Each row was made from one walk, in order. Every step used is in the known rows, and no mark comes twice. Write each row's walk.
In the rows, zero is written as 128.
Known rows
a > t > f: [120 126  81 125 119 129 164 156  93 120 149 137 118 146 137 122 162 115
  99 129 125 110 127 104 122  85 115 136 202 143 110  73 121]
f > y: [109 167 106 128 130  74 156  90 103 109 135 142 121 153 137 138 136 151
 118 128 114 117 195  81 138  49 137 125 170 104 117 136 113]
x > r > y > a > t > k > j: [137 129  66 102 141  85 164 106  88  94 152 159 142 132 141 142 188 131
 125 151 117  93 130 104 115  55  99 140 183 115 120  94 103]
t > f: [107 139  93 113 108 119 150 156  98 104 127 132 128 153 143 129 164 126
 102 124 111 111 141 100 120  69 132 152 179 128 125  57 130]
r > y > f > n > a > t > k: [135 170  57 115 145 121 190 112 101 131 149 156 159 139 131 133 146 122
 123 128 124 100 145 113 107 109  84  94 164 139 126  58 129]
k > x > r > y > f > p: [172 163 103 138 170  83 159 115  58  69 107 176 105 153 143 128 102 134
 138 123 101 102 173  94 106  64 138 119 161 106 121  75 153]
t > a > p: [170 147  94 112 118 101 180 151  86 121 112 172 146 148 165 151 177 145
 119 105 138 116 174 125  80  88  87 103 187 117 109  74 104]
n > r > y > a > p: [167 153  97 127 161  83 170 145  87  90 122 176 128 138 148 134 156 119
 121 132 132 120 175 119 106  73  65 128 188 117  99  93  93]
e > j > x > r > y > a > p: [171 137 104 135 168  73 171 158  89  74 116 177 134 141 143 122 153 128
 145 137 131 111 177 116 107  81  51 110 172 103  94 119  98]
y > r > z: [154 126  96 145 162  78 108 138  85  94 132 132 139 134 134 138 174 102
 178 103  77 118 128  95  94  69 132  97 168  79 116 144 130]
j > k > x > r: [148 135 117 141 140  89 136 104  52  83 117 149 136 150 158 135 162 137
 163 113 103 111 157  83 122  83 113 112 169 101 129 149 108]
n > f > y > k > j > x > r > z: [113 138 101 136 168  69 145 134  63  83 132 114 154 153 126 120 158 119
 156 133  57 103 118  77 118  65 143 127 141  81 118 151 108]
j > x > r > y: [111 154  95 131 159 106 144 110  79  71 116 140 157 156 151 116 157 109
 119 142  73 109 157  84 126  62  76 125 138  96 112 163 114]
e > j > x > r > y: [119 146  96 131 167  90 146 112  85  63 111 143 157 149 146 110 158 116
 130 141  82 103 153  81 125  54  72 124 140  91 109 174 118]
n > a > t > f > y > k > x > r: [141 137 117 148 139  95 166 117  58  84 146 142 127 175 146 135 142 124
 154 114 102 112 132  68 118 115 127  98 169  94 119 139 104]
a > p: [174 138  93 129 139  89 159 143  80 121 108 168 123 133 141 138 162 136
 122 113 115 112 192 127 103  68  86 102 183 127 108  87 104]
y > f > n > a > p: [182 145  93 131 139  79 187 137  65 143 106 176 128 147 151 135 155 161
 124 115 108 113 179 127  73  97  82  60 182 123 108  57 106]
j > k > x > r > y > f > n: [170 129  90 132 149  84 159 119  71 106 112 162 138 122 140 116 124 160
 127 118 100  93 178 104 101  92 129  86 145 137 141  82 132]
k > x > r > y > f > n > a: [144 149  96 139 134  78 175  92  54 120 113 162 137 166 154 130 153 169
 121 121  85 113 136  97  77 109  97  65 170  98 122  88 117]
n > r: [117 152  79 132 131  80 157  84  73 130 129 144 144 136 150 140 172 128
 109 107  92 101 135  89 114  16 104 127 186 106 127 119 114]
f > n > r: [140 139  70 139 127  63 173  88  71 152 130 162 145 125 143 133 174 141
  90  98  88  83 151 100 107  24 121  89 164 114 142 109 122]
x > r: [156 117 105 139 133  88 139 102  60 121 134 143 145 155 154 134 171 125
 176 106  77 106 145  77 107  65 108  81 169  86 122 125  97]
j > k > x > r > y > a > t: [147 140  87 145 161 111 160 116  78  98 156 166 118 139 137 122 155 113
 144 145 148 119 135 108 121 116  59 119 211 126  95 146  94]
y > k > j > x > r: [126 123  92 138 129  88 156 118  62 109 133 138 152 158 150 129 167 141
 169 127  61  88 146  87 107  57  96  93 143  82 128 145 108]
y > f > n > a: [139 153  86 133 117  82 178  95  66 158 117 160 136 160 147 135 159 178
 134 116  88 110 141 110  66 100  95  56 179 105 123  62 118]
k > j > x > r > y: [113 146  92 123 159  96 145 106  75  67 116 141 154 152 154 119 168 119
 113 149  72 106 152  85 124  49  82 135 143  95 112 162 111]
n > f > y: [ 98 170 109 119 137  65 173  94  90 114 132 125 121 144 135 123 124 155
  89 123 102 120 170  73 145  52 133 141 176 105 119 120 114]
t > k > x > r: [147 128 103 142 135  89 143 102  61  73 129 154 144 154 148 143 157 125
 139 104  95 102 148  83 128  86 120 106 159  91 139 127 117]
n > r > y > f > p: [160 177  90 128 169  83 168 111  69  93 110 171 113 146 142 128 107 129
 134 124 100 100 168  97 101  38 132 125 164 113 120  61 154]
e > j > k > x: [126 159 103 134 141  78 136 113  83  62  87 163 114 125 132 134 156 171
 122 122 150 107 170 113 132  78 106 156 184 127 129 154 138]

Which walk is each row?
[133 142  82 101 137  86 147 114  81  98 125 141 138 143 134 139 181 138
 150 143  86  95 140  95 100  49 118 144 158 108 124 110 104] -> x > r > y > k > j
[123 163  63 127 149 124 180 127 109 103 164 157 161 142 130 132 150 102
 138 136 129  97 149 109 130 104  65 113 157 122 125  97 121] -> j > x > r > y > a > t > k
[143 134  73 152 150 106 190 103  60 150 149 161 134 152 141 115 153 140
 126 135  98 106 126 106  89 113  58  46 190 118  98 127 108] -> j > x > r > y > f > n > a > t
[123 117  94 141 161  74 124 127  58  81 125 128 152 150 135 128 183 121
 155 134  57 101 117  92 109  55 129 116 153  80 116 154 109] -> k > j > x > r > z
[128 168  60 117 144 123 173 124 118 110 162 160 151 135 124 138 154 103
 130 132 143 103 150 117 127 103  76 126 171 133 123  76 121] -> r > y > a > t > k
[110 140  84 124 117 129 176 147  85 127 147 136 122 162 144 125 170 121
 103 133 123 118 114 102 106  99 103 123 209 134 103  70 117] -> n > a > t > f
[129 157  86 131 146  80 161 110  96  94 140 169 137 144 139 130 161 124
 117 137 121 110 145 105 109  71  78 134 176 101 118 106 105] -> f > n > r > y > a
[175 166  90 136 176  93 172 120  65  73 122 178 111 149 137 127  98 121
 136 124 113  97 167  98 110  77 131 116 160 117 121  67 155] -> a > t > k > x > r > y > f > p
[124 163  75 122 155  84 159  92  87  99 117 154 150 131 143 121 168 114
  72 127  89 101 155  94 119  34 101 132 149 119 124 131 121] -> f > n > r > y
[130 146  90 119 165 104 148 103  82  84 116 130 146 131 150 123 108 139
 135 135  91 116 133  82 106  52  99 151 186 127 115  72 125] -> n > r > y > f
[140 137 108 139 172  63 126 132  88  88 139 121 136 135 136 130 153 108
 157 108  78 125 133  77 110  63 147 112 166  75 115 153 130] -> n > f > y > r > z
[139 133 109 142 168  79 114 124  54  66 116 133 141 146 135 132 175 114
 163 120  86 116 126  89 117  83 147 128 164  96 120 150 110] -> j > k > x > r > z
[157 141 112 141 140  71 141 113 108 111 151 143 124 141 160 143 138 126
 175  97 101 122 183  71 106  57 122  75 167  71 119 162 134] -> f > y > r
[127 175  90 127 155 108 156 138 104  92 122 134 159 153 115 119 140 111
 188 124  91  95 155  87 107  89  90 120 119 106 125 136 121] -> e > j > x > r > y > k
[119 181  89 126 147 124 155 136  97  99 127 131 159 160 121 125 138 105
 177 123  80 102 161  91 108  96  95 123 117 110 129 124 118] -> j > x > r > y > k
[137 128  84 119 170 113 159 119  79  74 131 133 153 135 151 118 109 137
 151 149  89 105 132  83 110  73  89 131 171 123 114  82 123] -> a > t > k > j > x > r > y > f
[ 80 161  68 124 126 102 161 129  92  94 114 142 141 148 127 129 159 159
 108 153  76  86 162 120 116  50  79 142 138 108 130 142 134] -> r > y > k > j > x
[ 83 138  68 132 116  88 157 117  80 102 112 151 133 144 139 133 171 176
  92 148  77  86 162 123 117  34  77 130 161 101 128 143 134] -> k > j > x
[129 160 108 125 165 103 133 103  72  52 108 145 145 148 154 123 158 112
 123 137 101 120 158  82 130  77  98 148 153 111 116 158 111] -> j > k > x > r > y
[126 157  83 145 142 106 164 131  82  66 123 160 113 142 115 131 137 127
  71 117 119  99 146 108 130 108 126 148 159 133 138 128 138] -> a > t > f > n > r > y > k > x
[146 157  88 131 152  94 187 155  71  86 140 177 102 163 143 120 146 109
 111 145 118  92 151 105 113  60 126 127 166 109 108  85 144] -> k > j > x > r > y > a > t > f > p
[129 157  66 126 156 107 182 130 114  95 159 161 162 137 125 126 151 108
 147 134 138  91 143 106 130  97  61 112 159 118 120 108 125] -> e > j > x > r > y > a > t > k
[120 128  88 135 162  79 132 132  67  78 129 129 164 150 134 131 181 114
 155 132  62  97 121  92 115  58 132 121 142  84 123 139 115] -> t > k > j > x > r > z
[133 125  96 120 165 101 145 115  72  70 116 129 147 139 155 118 113 150
 152 148  75 110 137  81 104  62  96 136 171 111 115  87 120] -> k > j > x > r > y > f
[146 127 105 129 166 104 137 109  69  59 114 135 137 140 151 123 103 142
 148 132  89 119 137  78 110  83 105 136 179 115 117  86 122] -> k > x > r > y > f
[ 81 153  57 124 134 102 174 127  99  85 133 156 146 142 133 130 162 151
  91 163 101  86 153 127 127  57  62 143 155 111 125 131 133] -> r > y > a > t > k > j > x
[ 81 155  64 123 125  96 181 141  90  98 121 143 146 144 131 123 160 153
  82 149  75  75 155 116 116  41 101 141 128 115 140 127 139] -> t > f > n > r > y > k > j > x
[175 153 112 128 166  89 162 154  78  69 114 178 126 141 152 132 152 123
 142 137 143 124 186 118 111  99  69 129 181 121 101 106  92] -> j > k > x > r > y > a > p
[134 116 100 150 143  72 152 115  70 101 122 146 156 150 146 117 162 143
 173 117  77  87 147  81 114  53  79  79 149  74 119 170 117] -> e > j > x > r
[118 151  91 122 148  91 156 123  96  65 144 159 148 157 146 132 162 122
 144 155 113 110 142 100 117  83  68 144 161  88 117 112 102] -> t > k > j > x > r > y > a
[130 159  95 131 165 106 154  96  71  58 126 151 147 159 150 126 161 103
 105 137  99 119 137  82 126  96  84 126 161 103 110 150 111] -> n > a > t > k > x > r > y
[ 99 165 107 122 130  98 183 120 103 111 155 132 116 169 146 129 137 136
  99 142 130 122 159  76 135  76 141 132 189 119 101 113 112] -> n > a > t > f > y
[146 106  72 134 127  87 187 154  82 121 149 169 130 136 136 111 171 137
  83 135 105  80 150 113 109  87 121  85 154 129 129  91 123] -> k > j > x > r > y > a > t > f > n
[143 136  98 122 167 110 143 113  79  54 118 136 147 139 148 125 100 136
 149 131  94 115 141  79 115  87 109 141 169 120 124  71 129] -> t > k > x > r > y > f
[115 182  96 120 127 117 176 147 117 124 155 126 127 160 113 133 120 120
 161 123 123 106 168  86 122  99 146 131 149 131 124  93 119] -> a > t > f > y > k
[148 126  74 150 135 106 163 116  86 140 167 168 110 136 125 131 162 128
 145 130 140 112 133 120 109 106  57  95 226 120  96 115  96] -> y > a > t
[156 175 101 131 158 103 179 154  71  78 133 179  99 160 143 122 136 102
 124 135 142 104 162 103 119  83 137 136 170 125 113  83 143] -> j > k > x > r > y > a > t > f > p
[ 88 158  60 128 130  88 177 124  86 105 117 150 146 141 129 126 161 160
  93 146  72  74 161 118 113  39  89 129 128 108 140 142 137] -> f > n > r > y > k > j > x
[113 133  99 136 136  92 182 122  63 108 150 134 148 175 156 125 159 136
 157 142  76  96 134  74 110  73 103  92 153  86 113 147 103] -> n > a > t > f > y > k > j > x > r
[149 124  85 155 157 105 160 111  76  96 162 170 112 142 130 125 154 113
 128 139 136 116 127 108 121 116  58 110 216 114  94 146  95] -> k > x > r > y > a > t
[139 163  57 119 134 118 191 113  98 146 153 158 156 138 129 138 148 131
 132 119 124  96 143 116 103 110  90  82 171 137 130  49 128] -> y > f > n > a > t > k
